Known rows, with every way that one mark hangs from another:
{Z615 {Z734 {Z702 Z433} {Z774 Z463}} Z825}: [ 2.56  1.06  0.58 -2.33  2.22 -0.74 -3.79  3.84  1.52  5.69 -1.18 -3.00
 -0.09  3.64 -0.22  1.66 -1.21  1.38  1.33]
{Z734 Z605}: [ 0.28 -0.28  1.07 -0.56  0.53  2.38  1.79  0.35 -1.34  1.08 -1.07 -0.53
  3.68  0.75  0.56  2.23  1.80  1.79  3.20]
{Z605 Z774}: [ 0.07 -0.86 -0.43 -1.77 -0.93  4.05  2.55 -0.08 -1.70  0.73 -1.75 -0.71
  1.38  2.16 -0.26  0.05 -0.62  1.02  0.47]
{Z463 Z734}: [-1.52 -1.66  0.87 -0.10 -1.67  4.73  2.46 -2.39 -0.44  1.04 -1.00 -1.42
  1.84  0.40  1.00  1.72 -1.22  0.64  1.99]
{Z605 {Z774 {Z463 Z734}}}: [ 0.13 -0.46  0.79 -1.47 -2.12  5.06  2.37  1.26 -2.92 -0.27 -1.36 -1.89
  1.63  1.41 -0.51  0.05 -0.88 -0.07  2.81]
{Z605 {Z774 {Z463 {Z734 Z615 {Z702 Z433}}}}}: [-2.82 -1.39  1.59 -1.20 -1.49  2.07  2.91  3.80 -2.12  1.40 -1.70 -3.42
  3.17  1.34 -1.15 -0.78 -0.75  1.00  4.64]
{Z734 Z605 Z615 Z702 {Z774 Z463}}: [-2.37  0.82  3.70 -0.75  0.48 -3.06  1.60  8.88 -1.69  1.05 -2.37 -1.30
  4.69  1.13 -2.07  0.43  3.43  4.18  4.15]
{Z615 Z734}: [ 1.14 -1.32  0.87 -1.50  0.67  1.89 -0.90 -1.50 -0.36  2.56 -1.01 -0.79
  0.59  2.05  1.97  2.29 -1.38  1.48 -0.17]
{Z605 {Z774 {Z463 {Z734 {Z615 Z825}}}}}: [-1.56  0.35  0.78 -2.16 -1.04  2.83  1.12  3.24 -4.43  2.06 -1.64 -2.37
  2.00  1.72 -0.19 -0.08 -0.76  0.67  4.04]
{Z734 {Z605 {Z774 Z463}} Z702}: [ 0.31 -1.59  2.57 -1.03 -0.07  1.05  1.84  6.01 -1.90 -0.42 -0.86 -1.62
  3.64  1.89 -0.84 -0.90  2.58  1.33  3.60]
{Z774 {Z463 Z734} Z605}: [-0.42 -1.85  2.88  0.82 -1.48  3.56  1.48  0.03 -4.44  0.14  0.88 -1.03
  3.13 -0.68  0.45  2.92  0.74  0.06  3.76]
{Z463 {Z734 Z605 {Z702 Z433} Z774}}: [-0.66 -1.43  0.99  0.39 -1.21  1.92  0.90  1.96  3.09  2.64 -2.30 -3.90
  4.35  1.08 -1.41  1.01 -0.17  1.28  2.95]
{Z774 Z463 Z605}: [ 0.16 -0.58  2.52  0.02  0.08  2.26  1.79  0.88 -4.93  0.11  1.04  0.51
  2.69 -0.11  0.14  3.13  1.91  1.01  3.15]
{Z725 {Z702 Z433}}: [-0.44 -1.02  0.91  0.09  0.61  1.37  3.64 -2.07  2.56  3.35 -0.93 -1.61
  3.95  1.14  0.40  0.87 -2.15  1.80  1.67]
{Z615 {Z734 Z463 Z702 Z774}}: [ 1.07  0.33  1.56 -0.93  1.70 -1.72 -1.50  4.89  0.84  2.26 -2.78 -0.25
  1.00  3.62  0.02  0.84 -1.55  2.12 -2.43]
{Z734 Z615 {Z702 Z433} {Z774 Z605}}: [-3.91 -1.89  1.70  0.27  0.12 -2.06  1.41  3.74 -0.42  3.55 -1.66 -1.96
  4.55  0.65 -2.06  1.61  0.94  3.61  1.65]
{Z463 {Z734 Z605 Z615 Z702 Z774}}: [-3.74 -2.02  2.49  0.36 -1.44 -0.72  1.37  5.05  0.63  1.76 -2.90 -2.83
  4.93  0.55 -1.09  0.20  1.06  3.00  2.93]
{Z615 Z734 Z825}: [ 2.04 -0.31 -0.11 -2.23  1.87  1.37 -3.12 -1.03 -0.77  4.78 -0.67 -1.28
 -0.34  2.90  2.42  2.68 -1.46  0.90  0.23]
{Z463 {Z734 Z605 Z615 Z774}}: [-2.68  0.04  1.19 -0.29 -1.55  1.02  1.31  2.58 -0.57  2.11 -3.42 -2.68
  4.93  0.36 -0.74  1.46  0.40  2.67  3.15]
{Z463 {Z734 Z615}}: [-4.26 -1.51  1.63 -0.29 -1.57  2.50  2.86 -0.52 -1.80  1.69 -1.76 -1.71
  3.13  0.13  0.80  1.49 -0.86  1.97  3.22]

Rows:
[ 2.64 -0.04  1.73 -0.94  0.32  0.35 -2.34  2.07 -2.32  2.02 -1.02 -0.67
  1.57  1.56  0.16  3.14 -0.13  1.66 -0.30]
{Z615 {Z734 {Z774 Z463 Z605}}}
[ 1.69 -0.03  1.40 -1.68  0.99 -0.28 -1.66  3.20  1.73  3.39 -1.56 -2.29
  0.78  2.68 -0.58  1.50 -1.03  2.00  0.83]
{Z615 {Z734 {Z702 Z433} {Z774 Z463}}}
[-0.51 -1.50  0.99 -0.99 -1.69  4.08  2.49  2.19 -0.89  0.87 -1.02 -3.22
  2.13  1.68 -0.94 -0.60 -1.07 -0.07  3.61]
{Z605 {Z774 {Z463 {Z734 {Z702 Z433}}}}}
[ 0.20  0.02  0.56 -0.04 -1.63  3.14  0.84  0.71  0.71  1.43 -2.69 -2.36
  3.65  0.74 -0.57  1.63 -0.08  1.29  1.94]
{Z463 {Z734 Z605 Z774}}
[ 4.04  2.48  0.72 -2.53  2.07 -0.25 -4.55  4.28 -1.18  4.51 -1.85 -2.04
  1.46  3.03  0.41  2.81  0.46  1.45  2.05]
{Z615 {Z734 Z605 {Z774 Z463}} Z825}
[ 1.74 -1.18  0.83 -0.95  1.13 -0.89 -2.38  2.97  3.01  4.04 -2.35 -3.22
  3.16  2.62 -0.22  1.61 -0.19  2.18  0.60]
{Z615 {Z734 Z605 {Z702 Z433} Z774}}
[ 2.41  1.45  1.06 -2.13  0.49  0.95 -1.66  1.94 -0.68  2.15 -1.87 -0.85
  0.26  2.36  0.16  2.30 -0.86  1.99 -0.04]
{Z615 {Z734 {Z774 Z463}}}
[ 1.95  1.10  1.54 -0.80  2.31 -0.20 -1.48  2.67 -2.12  2.11 -2.31 -0.37
  3.23  2.57  1.75  2.50 -0.30  1.13  1.15]
{Z615 {Z734 Z463 Z605}}
[-1.52 -1.62  3.30  0.03 -1.06  2.64  2.72  2.19 -1.18 -0.10  0.06 -1.32
  1.56  0.52  0.07  0.79  0.41  0.75  3.77]
{Z774 {Z463 {Z734 Z702}}}
[-2.65 -0.93  2.28 -1.15  0.42 -1.11  2.50  6.87 -2.52  2.05 -1.86 -3.19
  5.77  1.53 -1.52 -0.51  2.08  2.53  6.27]
{Z734 {Z605 {Z774 Z463}} Z615 {Z702 Z433}}
[-3.39 -0.11  2.55 -0.51  1.27 -2.75  2.53  9.04 -3.58  0.76 -3.17 -0.78
  5.73  2.48 -0.93 -1.41  1.71  2.59  2.72]
{Z734 Z463 {Z605 Z774} Z615 Z702}
[ 1.54  0.69  1.10 -1.62 -0.30  2.85  1.75  3.42 -3.39  0.06 -1.26 -1.30
  3.54  1.64 -0.55  0.47  1.80  1.12  4.05]
{Z734 {Z605 {Z774 Z463}}}
[ 1.76  1.06  1.09 -0.54  2.49 -2.14 -2.20  5.54  1.72  3.72 -3.17 -2.25
  3.64  3.43 -0.48  1.54 -0.78  1.82  0.39]
{Z615 {Z734 Z463 Z605 {Z702 Z433} Z774}}
[ 0.01  1.81  2.03  0.09  1.60 -1.73  1.25  7.42  0.09  0.79 -3.07 -0.15
  4.10  2.54 -1.85  0.51  1.50  2.43  0.57]
{Z734 Z463 Z605 Z702 Z774}
[-3.19  0.70  3.09 -1.25  0.28 -2.16  2.45  7.15 -1.59  1.07 -2.08 -0.56
  2.36  1.29 -2.10  0.19  1.79  4.11  2.41]
{Z734 Z615 Z702 {Z774 Z463}}
[ 2.86  3.45 -0.60 -2.42  2.94 -0.55 -3.90  3.29 -0.69  4.86 -2.88 -0.48
  0.03  4.30  0.47  2.30 -2.35  1.25 -1.66]
{Z615 {Z734 Z463 Z774} Z825}
[-2.39  0.23  3.15 -0.35 -0.78  1.48  2.31  3.28 -3.93  0.75 -1.37 -1.94
  4.56 -0.26  0.19  1.85  1.51  1.78  6.63]
{Z774 {Z463 {Z734 Z605 Z615}}}
[ 1.33  0.54  0.65 -1.51  3.63 -1.19 -2.97  2.84  0.44  5.68 -1.22 -1.74
  0.72  4.11  1.41  1.74 -2.14  0.51  0.80]
{Z615 {Z734 Z463 {Z702 Z433}} Z825}
[-3.05  0.20  2.72 -0.65 -1.14  2.20  2.95  1.86 -3.87  0.76 -1.10 -1.29
  2.65  0.00  0.38  1.68  0.25  1.67  5.05]
{Z774 {Z463 {Z734 Z615}}}
[-1.94  0.88  0.72 -0.87 -0.59  0.59 -0.49  3.20 -0.86  4.05 -3.16 -2.95
  4.25  1.09 -0.53  1.68  0.27  2.23  3.57]
{Z463 {Z734 Z605 {Z615 Z825} Z774}}
[-3.31 -1.60  1.98 -0.39  0.81 -2.81 -0.57  5.46 -1.83  3.99 -1.23 -0.95
  3.13  1.43 -1.14  1.28  1.62  3.42  0.68]
{Z734 {Z615 Z825} Z702 {Z774 Z605}}
